Each row comes from the steps of one walk. Every step used is in the known rows, and no mark comes twice. Write the walk behind each row, first mark first.
Known rows:
rovup, nulem, sisaf, fekar, bilu, sima: [ 28.6  13.4 -20.2  10.7  42.3  14.4  48.7 -15.7  15.2   9.4  28.1 -45.1
  10.8 -46.3  -3.8 -48.4 -10.6 -18.6 -46.0 -15.6   9.6   5.3   4.1  32.3
  -6.9   6.5   0.5  12.7   1.5  -7.9]
nulem, rovup, bigazug: [ 47.8  -8.5  21.2  26.6   7.7  45.7  10.5 -19.3   2.5   5.7  18.0 -50.2
   9.9 -26.5   5.3 -16.6  -2.8  -1.0  -9.7  -9.7   9.1  37.5  11.4   9.9
 -32.1   6.1  17.2 -20.9  19.8  32.9]
sisaf, ganavi: [ 29.7 -12.3   4.1  41.5  28.5  17.5  43.6  -6.0  10.8  -6.5  21.4 -49.0
  41.6   2.6   3.3 -18.6  13.2 -27.2 -23.2  -9.5 -10.3  33.1  14.2  43.3
 -21.9  -0.1   3.1   6.3  19.6  20.8]
rovup, nulem: [  8.4 -21.9  17.7  -2.5  23.9  -1.1   7.4 -10.4  -9.7  -6.1  11.6 -24.5
  18.6  -7.1  11.9  -7.0  -6.1 -31.5 -37.8 -19.6   0.0  44.0   3.6  19.5
  -8.1  20.4   3.5   1.3  11.6  26.6]
vaza, fekar, bilu: [ 30.8  15.1  16.6  25.6  40.7 -22.5  52.1 -25.2  -5.7   9.9   8.7 -37.0
  16.8  -9.2  33.9 -17.2  -6.6 -32.4 -16.8  -1.7  15.2  22.4  -8.8  10.8
 -17.9   0.4  20.3  22.9   9.9   3.8]
bisez, bilu, fekar: [ 27.6  27.0  13.8 -11.2  22.1  12.9  32.1 -32.1  -1.8  -0.5  20.0 -43.4
  26.0  -2.7  33.3 -34.3   0.6  -5.5 -44.8 -14.0   4.3  39.8   9.9  25.2
 -10.4  -9.9  20.5  11.8  -0.6   6.0]
bisez, bilu, fekar, vaza, sima: [  5.9   9.0  -1.0  34.1  20.4 -11.3  15.5 -31.2  -5.9  14.7   6.1 -63.4
  53.8 -11.2  -5.1 -36.1   1.0 -20.9 -59.7 -30.9  -0.5  58.2  24.5  10.7
 -53.7  30.5  15.1  -9.6  22.6  16.6]
fekar, bilu: [ 42.5  17.1  -0.5  15.9  30.3 -20.3  44.2 -14.4   1.5   0.2  15.2 -31.2
  18.3  -8.7  28.9 -15.1   2.2 -11.1 -15.6  -4.7  12.0  20.1  -7.4   6.7
 -19.0   3.3   6.2   8.1  -4.5  12.5]
bisez, bilu, fekar, vaza: [ 24.4  22.4   9.9   8.5   5.9 -21.4  26.3 -39.8   4.9  11.1  13.4 -41.6
  49.1  -2.7  24.7 -38.9   4.8  -5.8 -68.4 -17.0  -0.2  49.6  17.9  26.6
 -24.2  17.2  17.6  -8.2   7.7  24.2]
fekar, vaza: [ 15.9  -5.4  10.7  33.7  -5.1 -25.6  24.5 -24.6   0.4  17.3   2.4 -29.7
  45.3  -5.9   3.9 -20.6   7.0 -17.1 -54.8 -13.3   2.2  46.2  15.0  15.2
 -35.8  27.6  10.3 -17.3  15.3  31.1]
rovup, bigazug: [ 25.5 -20.8  21.5  18.9  17.4  39.9  -4.8 -31.6  10.3   5.8   8.2 -49.0
  25.0 -13.2   8.4  -9.2   1.0  -0.7  -9.3 -10.9   4.4  39.4  16.6  20.9
 -34.3   3.6   1.2 -12.2  15.4  27.3]
bigazug, rovup, nulem: [ 18.3 -17.7  11.0   3.4  15.9  15.3  27.0  -9.9   2.2  -2.1   6.1 -28.0
  24.5  -4.7  14.0  -5.8  -5.9  -8.1 -19.4 -18.1  -0.4  44.3  -7.5   6.9
 -23.0  31.3  11.0 -11.8  18.4  19.6]
bilu, sima, vaza, fekar, sisaf, nulem: [  2.4 -10.2   2.9  42.1  30.8  -3.3  55.1  -2.4  27.9  25.2   7.3 -46.7
  45.1 -21.7   0.8 -20.3  -7.2 -25.1 -41.1 -20.5 -14.1  24.8  17.0  21.5
 -23.5  -2.3   1.3   2.0  36.1 -27.9]
fekar, bilu, bisez: [ 52.4  47.4  11.7  -4.2  32.8  12.1  49.1 -16.0 -10.1  -5.6  19.5 -33.1
  29.2  -4.8   3.0 -30.6 -11.4  -6.2  -5.0 -11.0   2.4  20.0   7.5  27.5
  -3.5   4.9  12.4   7.4   7.0  11.2]
nulem, rovup: [ 45.0   9.6  15.2  29.6  -2.2  15.0  49.8   2.0 -18.4   5.3  17.6 -29.3
   3.5 -23.1   3.6 -21.4   0.2 -19.0 -27.9  -7.7  12.1  32.6  -1.2  -3.4
 -20.7   6.0  30.5 -11.4  13.0  23.4]
bamo, sisaf, fekar, bilu: [ 43.3   2.9   2.4  24.2  29.3 -14.8  60.5 -11.0  16.9  10.3  27.0 -29.1
  18.1 -21.4  33.3 -32.1   0.7 -23.4 -38.1   0.8  10.8  18.2 -10.4  33.4
  -2.7  13.6  -3.6  -2.8  -7.8   3.4]
bozerir, sima, vaza, fekar: [ 17.5 -20.1  31.2  33.2  19.7  25.8  51.0  -8.2 -14.2  18.7   0.1 -29.8
  26.2 -19.1   3.0 -20.3 -16.2 -40.4 -24.3  -5.1  -4.1  30.2  20.2  36.1
 -25.0  -3.4  23.4  31.5  26.8   9.0]
nulem, sisaf, fekar, vaza, sima, bozerir: [ 18.3 -28.8 -22.3  69.2   1.8  36.3  40.6 -12.2  36.0  31.6  25.9 -79.3
  58.7 -37.5 -22.7 -51.2   2.4 -18.4 -70.0 -17.7  13.8  52.5  11.6  22.1
 -46.6  38.0  23.3 -25.9  21.6  23.8]
bilu, fekar, sisaf, ganavi: [ 29.6  16.3  -1.1  33.8  19.0 -33.5  60.3 -11.2  26.7 -16.9  33.0 -61.0
  50.0   0.5   6.6 -40.0  24.1 -13.1 -46.9 -14.3 -23.8  38.8  11.9  45.3
 -22.3  -5.4  -3.2  -1.7  35.6   3.5]
sisaf, nulem, rovup, bigazug: [ 42.4 -13.0  18.8  38.6  17.0  56.2  14.4 -13.4  17.4  13.0  19.2 -60.4
  24.0 -19.7  11.1 -14.0  -5.3  -0.8  -7.2  -7.0   2.1  35.0  17.1  13.5
 -24.1   4.2   6.8 -29.4  19.4  21.4]
fekar, vaza, sima, bozerir: [ 15.3 -23.1 -24.9  49.4   6.5  22.9  20.7  -6.9  25.0  19.8  13.5 -72.9
  61.7 -22.6 -17.7 -28.9  -3.8 -20.6 -54.9 -23.6  17.1  60.5   8.1   6.8
 -54.3  42.6  19.2 -19.1  31.2  28.8]
bozerir, sima, vaza, fekar, sisaf, nulem, rovup, bigazug: [ 47.7 -16.6  18.2  44.8  20.6  40.6  31.5  -6.0  23.2  15.6  20.1 -67.5
  29.0 -31.8   3.3 -21.6 -10.1  -4.4 -12.8  -8.9 -11.0  32.9  22.1  26.5
 -33.5   0.4   8.2 -12.0  38.1   9.2]
bamo, sisaf, nulem, rovup, bigazug: [ 43.8  -7.2  15.3  32.3   8.1  43.4  20.5  -4.4  24.5   8.0  21.6 -51.2
  17.0 -31.7  10.5 -13.2  -2.3  -6.8 -12.5  -6.1   5.0  42.3  12.4  17.1
 -22.8  12.8  -3.2 -32.3  19.7  18.3]
bozerir, sima, vaza: [ 33.8 -21.5   9.1  21.8   6.3  35.2  44.5   8.6  -5.2   7.7   8.4 -22.4
  30.3 -21.3  -6.6 -18.1  -7.4 -12.9 -22.4  -7.3 -11.0  23.5  25.5  34.8
 -26.6   1.4   4.3  16.0   9.3  21.1]
sima, vaza: [ 20.6 -26.3  21.1  25.2  -0.3  29.7  42.8  -1.0  -3.7  13.7   5.5  -5.7
  27.9 -20.8   4.0 -16.2  -5.7 -13.7 -28.6 -15.0  -6.6  24.2  23.2  21.8
 -17.6   5.0  15.9   2.1   2.6  26.6]
bamo, sisaf, fekar: [ 19.1 -23.9  19.1  32.1   8.7  13.4  50.1  -6.8  11.0  18.5  20.2 -24.2
  21.1 -22.3  11.5 -32.5   3.1 -33.2 -56.0  -2.6   4.2  33.4   1.6  44.3
  -4.9  15.1  -0.7 -12.9   3.7   4.8]

Which walk is each row?
[ 41.3   8.2  16.2  32.3  10.5  22.3  27.9 -18.2  27.6   4.9  27.3 -69.1
  29.1 -20.6  14.6 -31.0   1.5   8.7 -24.3  -9.5  -8.2  40.3  16.5  15.8
 -22.0  -0.6   3.9 -34.9  30.6   9.5] : bilu, fekar, sisaf, nulem, rovup, bigazug
[ 21.8 -20.3  20.8  55.7   5.3  34.2  63.7 -23.8   9.1  28.7  27.8 -40.1
  18.1 -28.6   0.3 -50.0  11.8 -15.9 -54.4   1.4  -0.6  21.0  11.1  40.7
  -9.3  -4.2  17.5 -11.9  -7.5   7.5] : nulem, sisaf, fekar
[  9.8  -4.4   6.8  25.1  16.5 -30.5  51.6 -11.4   5.7  14.8   5.4 -30.8
  25.1 -35.3  -7.6 -25.6  -2.8 -26.2 -48.3 -27.4  -6.4  26.8   9.1  17.4
 -37.1   0.1  18.7  17.7  42.4 -13.6] : bilu, sima, vaza, fekar, sisaf
[ 31.0  17.7 -22.4   8.0  37.0   5.2  51.8  -6.1  18.0   9.2  20.2 -37.0
  14.2 -41.4   1.1 -39.0 -10.6 -23.7 -42.1 -12.1  15.8   9.1  -1.2  31.1
 -13.9  10.1  -6.8  11.1   7.2 -15.7] : bamo, sisaf, fekar, bilu, sima
[ 41.5   9.8   3.8  44.6   5.4  -7.0  61.4  10.6  10.3  12.5  23.7 -47.5
  21.7 -19.3   6.6 -20.5   6.8 -12.1 -35.6 -11.4  -3.3  30.8  -0.7  -2.6
 -21.9   4.0  14.4 -25.4  23.5  -2.4] : fekar, sisaf, nulem, rovup
[ 41.5  -4.0   6.4  32.2  40.5   1.3  52.8 -21.7  10.2  16.5  23.8 -40.4
  27.3  -5.5  31.8 -34.4  -3.6 -14.6 -31.3  -0.3   7.3  10.3  -5.1  27.9
  -5.3   2.8   9.3   1.1  -9.1   6.5] : sisaf, fekar, bilu
[ 35.5 -10.2  11.3  38.9  22.6  44.4  28.5 -10.4  27.1  19.3  17.8 -60.7
  25.5 -43.9  -4.4 -25.3 -16.1  -6.4 -19.5 -19.6  -5.2  25.8  23.4  19.2
 -31.3   2.2  12.1 -14.2  40.3   1.2] : bilu, sima, vaza, fekar, sisaf, nulem, rovup, bigazug
[ 37.8  26.1   8.7  38.6   0.4 -13.6  70.2   5.2  13.4   6.6  28.9 -51.4
  26.5 -16.3  13.1 -34.7   5.9  -8.6 -44.2  -8.1  -7.6  34.6   4.4   3.2
 -11.9  -0.8  13.1 -27.9  26.4  -5.7] : bilu, fekar, sisaf, nulem, rovup
[ 16.3 -25.0 -22.3  41.5  14.8  45.5  23.9   0.3  20.6  12.5  15.5 -71.2
  46.5 -22.8 -15.4 -23.5  -5.4 -21.5 -37.6 -20.9  19.3  53.3   3.1   4.5
 -47.0  26.7  19.6  -8.0  27.1  19.1] : vaza, sima, bozerir
[ 21.7  -9.4  14.4  30.9  14.2 -34.0  56.2  -7.1   1.8  11.0   8.2 -38.8
  28.4 -24.1  -1.0 -21.7   2.1 -25.1 -42.0 -16.5 -13.2  32.9   7.2  24.2
 -40.1  -1.8  13.9  20.1  40.5  -5.7] : bozerir, sima, vaza, fekar, sisaf
[ 20.1 -14.9  14.8  61.8  -8.0  -4.0  51.4 -32.9  13.6  35.1  19.8 -40.5
  42.7 -23.5  -2.5 -51.9  13.8 -13.6 -76.5  -4.6  -2.9  34.8  19.4  39.1
 -23.5  22.2  15.8 -26.4   2.5  23.6] : nulem, sisaf, fekar, vaza
[ 44.5  -9.1  11.9  38.6  15.3  28.0  19.5 -12.6  25.4   9.9  22.0 -65.2
  25.1 -23.2   8.2 -15.8   2.2   5.9 -15.6 -12.4  -3.6  36.3  11.5  10.0
 -32.1   4.6   4.1 -32.0  27.7  12.7] : fekar, sisaf, nulem, rovup, bigazug
[ 51.3   9.3   9.9  19.9  25.1  31.8  18.3 -23.0  29.4   7.0  30.5 -74.6
  26.9 -21.7  22.9 -26.4   0.1  13.2 -24.4 -16.2  -3.4  38.5  13.0  16.9
 -25.7  -2.9   9.6 -23.0  20.9   7.7] : bisez, bilu, fekar, sisaf, nulem, rovup, bigazug
[ -0.7 -29.7   5.4  67.7  19.9   2.5  19.2 -24.2  -3.4  32.6   3.6 -60.4
  58.9 -11.4 -19.2 -37.1  -1.4 -32.5 -61.0 -24.5  -3.0  47.4  23.2  17.9
 -52.1  37.5  12.3 -21.8  24.2  18.5] : sisaf, fekar, vaza, sima
[  0.7 -24.1   2.0  61.4  10.7 -12.4  26.3 -14.7   3.0  27.5   6.5 -50.5
  51.9 -24.5 -18.4 -35.6   2.1 -39.3 -66.4 -23.4  -0.5  53.6  19.0  22.3
 -50.4  46.0   1.8 -25.2  25.1  15.5] : bamo, sisaf, fekar, vaza, sima
[ 13.1 -13.2  16.4  13.5  37.2  40.9  37.6 -18.8  -8.3  26.3  -0.4 -26.9
  19.2 -35.7   3.6 -21.8 -24.2 -38.5 -32.9 -25.4   7.8  20.8  18.5  28.5
 -24.3  -3.2  35.5  39.8  19.4  -2.6] : bisez, bilu, sima, vaza, fekar
[ -4.4   7.6   5.1  46.2   4.9 -21.9  24.0 -26.0  -6.5  12.2   2.0 -57.5
  56.9  -9.8 -13.3 -39.6   2.8 -24.9 -58.6 -23.8  -5.3  60.4  27.9   8.6
 -50.8  33.2   8.9 -21.1  31.2  18.6] : bilu, fekar, vaza, sima
[ 32.3  -3.3  -1.0  31.7  14.0  -4.6  53.4   9.0  19.7 -14.3  25.3 -34.2
  31.9 -17.5   3.8 -16.6  18.7 -38.1 -31.4  -8.5  -5.3  42.8   6.9  48.5
 -18.2  13.5 -13.7   1.7  20.8  17.3] : bamo, sisaf, ganavi
[ 56.3  40.1  14.9  19.0  29.9  28.3  70.7 -22.7   1.1   9.2  33.6 -41.4
  27.3 -19.8  -0.8 -56.2  -6.6  -4.2 -22.7  -4.6  -1.6  11.3  10.4  46.1
   6.2  -0.1  15.9   0.2  -3.1   5.2] : nulem, sisaf, fekar, bilu, bisez
[ 12.9  -6.3 -20.6  43.1   1.0  17.7  28.2 -13.3  28.5  13.9  18.5 -76.8
  65.8 -18.8 -11.0 -43.8  -3.3 -17.3 -63.0 -20.6  12.1  64.6  13.3  12.8
 -44.2  38.6  18.0 -22.7  33.4  24.4] : bilu, fekar, vaza, sima, bozerir
[ 16.0 -22.8  15.8  48.8  -1.4  -8.4  39.2 -31.4  12.3  28.2  23.2 -38.4
  40.4 -25.1   0.8 -49.1   8.5 -20.9 -81.6 -10.3  -6.7  39.1  18.3  43.9
 -14.8  30.5  11.5 -25.8   4.1  30.4] : rovup, nulem, sisaf, fekar, vaza
[ 49.4  27.3   2.3  26.7  16.6  -3.1  59.6   0.4  14.6   8.7  31.6 -56.3
  23.7 -18.5  21.2 -31.3   3.6  -4.6 -44.6 -14.7  -3.6  33.1   0.4   4.8
 -14.6  -3.4  20.7 -17.0  17.5  -7.2] : bisez, bilu, fekar, sisaf, nulem, rovup
[ 23.3  -5.9 -26.2  31.0  16.1  28.4  19.1 -17.3  28.5  16.8  21.2 -81.9
  62.7 -20.7  -2.4 -40.8  -5.3 -13.9 -63.6 -27.2  16.7  62.1  10.0  14.1
 -47.1  35.6  25.2 -10.8  24.9  22.3] : bisez, bilu, fekar, vaza, sima, bozerir
[ 21.8  28.3 -12.0   9.0  45.8  -1.1  45.5 -18.4  -0.3   8.6   5.9 -43.6
  13.7 -31.3   2.1 -27.3 -17.4 -31.7 -24.5 -14.9  19.2  13.3   0.1  12.5
 -24.9  -0.8  11.2  30.8  21.7 -15.8] : vaza, fekar, bilu, sima
[ 52.8  31.4  17.6   9.3  41.2  27.8  55.5 -20.6  -3.5   7.6  26.1 -39.9
  36.6  -3.0   5.9 -46.6 -16.1  -8.8 -18.2  -7.2  -1.9  12.6   8.9  44.4
   7.2   4.6  15.3   3.0   2.9   5.4] : sisaf, fekar, bilu, bisez
[ 43.0   7.8  -2.8  33.3  29.3  20.2  61.1   8.7  13.8  23.9  21.9 -48.8
  19.8 -41.5   3.2 -26.2 -13.3 -20.0 -39.5 -25.7  -0.4  19.5   7.5   8.0
 -23.4  -1.4  29.9   4.0  27.3 -14.9] : bisez, bilu, sima, vaza, fekar, sisaf, nulem, rovup
[ 20.7 -33.8 -25.8  61.1   4.7  43.0  41.4 -10.5  42.8  27.2  25.6 -80.5
  60.4 -38.0 -18.8 -48.0  -2.6  -9.9 -62.7 -21.5  10.6  57.2   2.8  19.0
 -48.1  53.8  24.1 -34.4  27.5  23.8] : bigazug, rovup, nulem, sisaf, fekar, vaza, sima, bozerir
[ -0.7 -13.7  -0.3  54.0  11.0 -15.1  13.7 -19.2  -9.9  19.8  -3.0 -53.1
  51.1 -14.1 -21.9 -21.5   2.7 -30.1 -48.3 -28.2   0.5  54.8  21.1   0.9
 -63.3  38.2   9.5 -17.4  28.7  24.1] : fekar, vaza, sima
[ 15.7 -25.3  18.0  49.4   5.7  -5.3  31.9 -30.4   8.0  32.7  10.8 -38.2
  54.4  -3.1   6.9 -39.9   2.3 -19.7 -70.8  -9.1  -2.9  37.0  16.5  36.8
 -22.2  26.5  14.5 -24.8  10.2  24.6] : sisaf, fekar, vaza
[ 38.1   4.2  13.2  44.9   8.7  29.0  55.9   8.7   0.7  15.1  18.9 -42.3
  20.2 -15.0   9.5 -18.6  -3.0 -19.1 -24.9  -4.5   2.9  30.3   6.0   2.0
 -11.3   3.9  19.0 -21.4  12.9   7.8] : sisaf, nulem, rovup
[ 13.8 -14.7   9.3  47.5  28.4  -7.3  57.7   2.8  23.7  21.8  10.7 -54.0
  48.1  -9.6   6.7 -16.2  -1.8 -23.8 -33.6  -9.6 -20.0  30.7  15.5  28.9
 -25.7  -4.4  -2.5   4.0  34.2 -20.5] : bozerir, sima, vaza, fekar, sisaf, nulem
[ 32.7   9.1 -33.7  12.9  34.0  34.6  46.0  -6.3  33.5  10.8  20.3 -64.9
  31.7 -36.4   1.7 -33.8 -19.2 -22.4 -35.6 -12.9  32.0  26.5  -8.7  16.0
 -23.8  11.4  21.8  19.8  25.4  -3.0] : vaza, fekar, bilu, sima, bozerir
